Each row comes from the steps of one path. Every step used is in the known rows, and no mark comes twice. Write the path behind each row, first mark first.
Known rows:
vazi muziz fegi: [ 17   1   3  -8  -6 -15  -2 -22 -15   8 -12  -4 -12  -2  -4   6  13  -9
  -3 -45   1  -7  -3]
fegi muziz pado: [ -6 -13  55  -3   2 -28  14 -24 -15  -3   0  12 -11   9   5  21   7  -9
  -9 -17 -30  17 -30]
gire gubop: [ -3  16  11  -7  27  -8   4 -27 -17  -5 -29  24  -9  11   2  24  11 -33
  -1 -11 -17  -7 -19]
gire gubop fegi: [  5  27   8  -3  26 -10   2 -29 -13 -24 -38  21  -8   1   5  23  23 -30
  -6 -18  10 -10 -13]
sibi fonavam muziz: [ -7  -9   0 -10  -6   7   8   7 -15  -1  34  15  -3  13  -6  17   1 -11
 -12  -8 -20 -20  -3]
gubop fegi muziz fonavam sibi: [  9  -1  29  -6  -3  17  -4 -14 -13  -3  15  14  -4  17  -5  17   1  -8
   4 -10  -7 -10  11]
latub muziz fegi: [ 21  17  11  -8  -6 -11  -4 -19 -16  13  -8  -6 -18  -8  -5   4  13 -15
   2 -45   7  -6 -16]
gubop fegi muziz vazi sibi fonavam: [  8   5  38  -5   3  13  -6  -5 -13  -7 -22  -4  18   7  -8  19   8 -12
   9 -16  -6  -6  -2]
fegi muziz fonavam sibi: [  7  -5  29  -8  -4  17  -4 -12 -15   3  21  13  -5  20  -7  15  -4  -7
   4  -7 -16  -9  10]
latub sibi vazi muziz fonavam: [  5  10  26 -13  -1   3  -9  -5 -12  12 -13  -3  -1   3  -8  13   1  -8
  -1 -26  -3  -2  -3]
muziz fonavam: [ -5  19  35 -11 -10   8 -12  -2 -14  -3 -26  -5  -8   6  -7  15   0 -11
 -14 -13  -1 -11  -6]
gubop fegi muziz vazi: [ 19  21  21  -6   3 -12   7 -17  -9 -33   8   8   8   9  -3  17  13  -8
 -17 -33 -24  -5 -14]
pado muziz vazi sibi latub: [ 14   4  20 -11   2 -19  17 -17 -19   1 -13   5   3   6 -13   0   5 -25
   5   4 -45 -18  -1]
gubop fegi muziz fonavam sibi vazi: [  4   9  21  -8  16  25   0 -12 -12  -4  10  17   7  11  -5  13   1 -15
   0 -19  -1   0   2]
gubop gire: [ -6  20  19  -9  21  -1   6 -16 -21  -9 -20  16 -12  16  -2   8  -2  -7
 -20  -6 -10 -32  10]
vazi sibi fonavam muziz: [ -4 -19   0 -10  -4   6  10   4 -15   1  30  17   2  14  -8  14   1 -10
   3  -3 -21 -20   6]
fonavam muziz vazi sibi: [ 14 -12  -1  -6   4  -8  17 -17 -14 -20  -4  20   6  14 -12   4   3 -10
  15  -7 -33 -16   6]
gubop fegi muziz: [  6   8  13  -8   7 -26   4 -22 -10 -15  33   9  -3   9   3  17  14 -10
 -14 -26  -7  -3   0]
fonavam sibi latub muziz: [ 19   8   5 -14   3 -27  10 -24 -21  20   1   2 -13  -2 -11   0   5 -24
   1 -13 -27 -10 -14]
latub muziz fonavam sibi: [ 12   1  20  -8  -3  14  -5 -12 -17   8  -1  11 -10  10 -10  10  -2 -11
   8 -10  -8 -12   1]
sibi latub muziz: [ 14  16   5 -16   2 -37   8 -22 -20  18  -5  -4 -13  -7 -10   1   8 -24
  -8 -18 -25  -8 -21]
muziz fonavam sibi latub: [  6   9  33 -12  -7   5   6 -18 -19   8 -16   1  -8  10 -13   6  -2 -24
  -2   7 -31 -16   5]
vazi sibi: [  5 -10   2  -7  12 -16   9 -27 -19  -8 -23  10  -1  11  -9   0   1 -15
  17  -2 -14 -10  13]

Write each row's path:
[  0  -5   4  -9  -3  13  11   4 -16   4  43  15  -7  13  -7  15  -3 -12
   5  -8 -18 -17   2] -> latub sibi fonavam muziz
[ -3 -17  35  -4  11 -29  15 -25 -17   2 -33  13  -5   0   1  15   8 -11
  -8 -24 -23  18 -31] -> sibi vazi muziz pado
[  9  16  38 -15 -13 -10  -8  -6 -15  20 -24 -10  -8  -4 -13   9   5 -17
   1 -13 -12 -11 -13] -> vazi sibi latub muziz fonavam
[ -9 -19  33  -3  -2 -18  23 -15 -17  -9  -1  25 -17   8   2  17   6 -11
  -9  -8 -32   2 -28] -> fonavam muziz pado
[  9  -5  14  -6 -14  16   1  -3 -14   8  13   5  -8   5  -7  11   9 -10
   9 -28  -1 -16   3] -> vazi sibi fonavam muziz fegi
[ 10   5  31  -7   3  10  -6  -3 -17   3 -32  -7  14   3 -11  14   4 -14
  11 -16  -9  -7  -9] -> latub muziz vazi sibi fonavam
[  5   4  34  -5   3  17  -5  -4 -16  -4 -37  -6  15   7 -10  14   2 -14
   9 -11 -10  -8  -3] -> muziz vazi sibi fonavam
[  0 -22  34  -3  12 -21  17 -27 -17   3 -27  17  -5   4   1  15   7 -10
  -2 -20 -25  17 -26] -> fonavam sibi vazi muziz pado
[ 22   0   6  -7   8 -18  10 -24 -16 -10 -25   8   6   5 -13   2   6 -13
  18 -17 -24  -8  -5] -> latub muziz vazi sibi
[ 10 -10  15  -8  -3  11  -4 -15 -16   4  -4  11  -5  14  -9  11  -2  -7
   4  -9 -13 -12  10] -> vazi muziz fonavam sibi
[ 14  12  15  -6  -4  15  11   1 -13 -20  15  12   5  12 -10  16   1  -9
  -4 -20 -32 -15 -12] -> latub sibi fonavam muziz vazi
[ 13  -3 -12 -11  20 -20  10 -25 -17   9   5   7   0   4  -6   4   1 -12
   4 -31 -14   4   0] -> latub sibi vazi muziz
[ 15  17   8  -6   7  -8   8   3 -15 -19  16  18   3   7  -4  10   6 -12
 -17 -21 -34 -19 -21] -> pado muziz vazi
[  6   1  31  -5   5  15  -5   5 -17   2 -17   0  15   7  -9  15   3 -14
   9  -9 -14 -13  -6] -> pado muziz vazi sibi fonavam
[  7   2  15  -7 -16  17  -1   0 -14   6  16   4 -11   4  -5  13   9 -11
  -2 -32   0 -16  -3] -> sibi fonavam muziz fegi
[  5  -8  50  -6   1 -37  18 -28 -20  13 -38   5 -15  -5  -4  10  10 -20
   6 -11 -31  11 -37] -> vazi sibi latub muziz pado
[  1   4  23 -13 -10 -10 -12  -5 -13   7 -21  -6  -5   3  -7  15   4  -6
 -14 -22  -6 -10  -5] -> vazi muziz fonavam
[ 15  -2   9  -5   9  -9  10 -23 -16 -21 -31  10   7  11 -12   3   3 -12
  15 -10 -25 -10   3] -> muziz vazi sibi
[ -2  -2  28  -6   5  12  -7  -6 -18   5 -31  -6   9   7  -9  13   0 -16
  10  -6  -2  -8   3] -> vazi sibi fonavam
[  1   9  17  -9  16  29   1 -10 -16  -1  -5  16   4  12  -8   9  -5 -17
   0 -14  -6  -2   1] -> muziz fonavam sibi vazi
[-10 -25  46  -2  -4  -6  18  -8 -16   0 -10  19  -7   8  -1  21   5 -10
   3  -4 -27   3 -24] -> vazi sibi fonavam muziz pado
[ 16   4   3  -9   1  -7  -1 -20 -14  10 -10  -1  -6  -2  -5   6  12 -11
  -2 -48   3  -2  -4] -> sibi vazi muziz fegi
[-12 -19  46  -3  -5  -5  16  -6 -16  -2  -6  18 -10   7   1  23   5 -11
  -8  -8 -26   3 -30] -> sibi fonavam muziz pado
[  8   7  41  -4   9  14  -6  -7 -13  -4 -27   2  18   8  -6  25  12 -18
  13 -15  -8  -5  -7] -> gire gubop fegi muziz vazi sibi fonavam
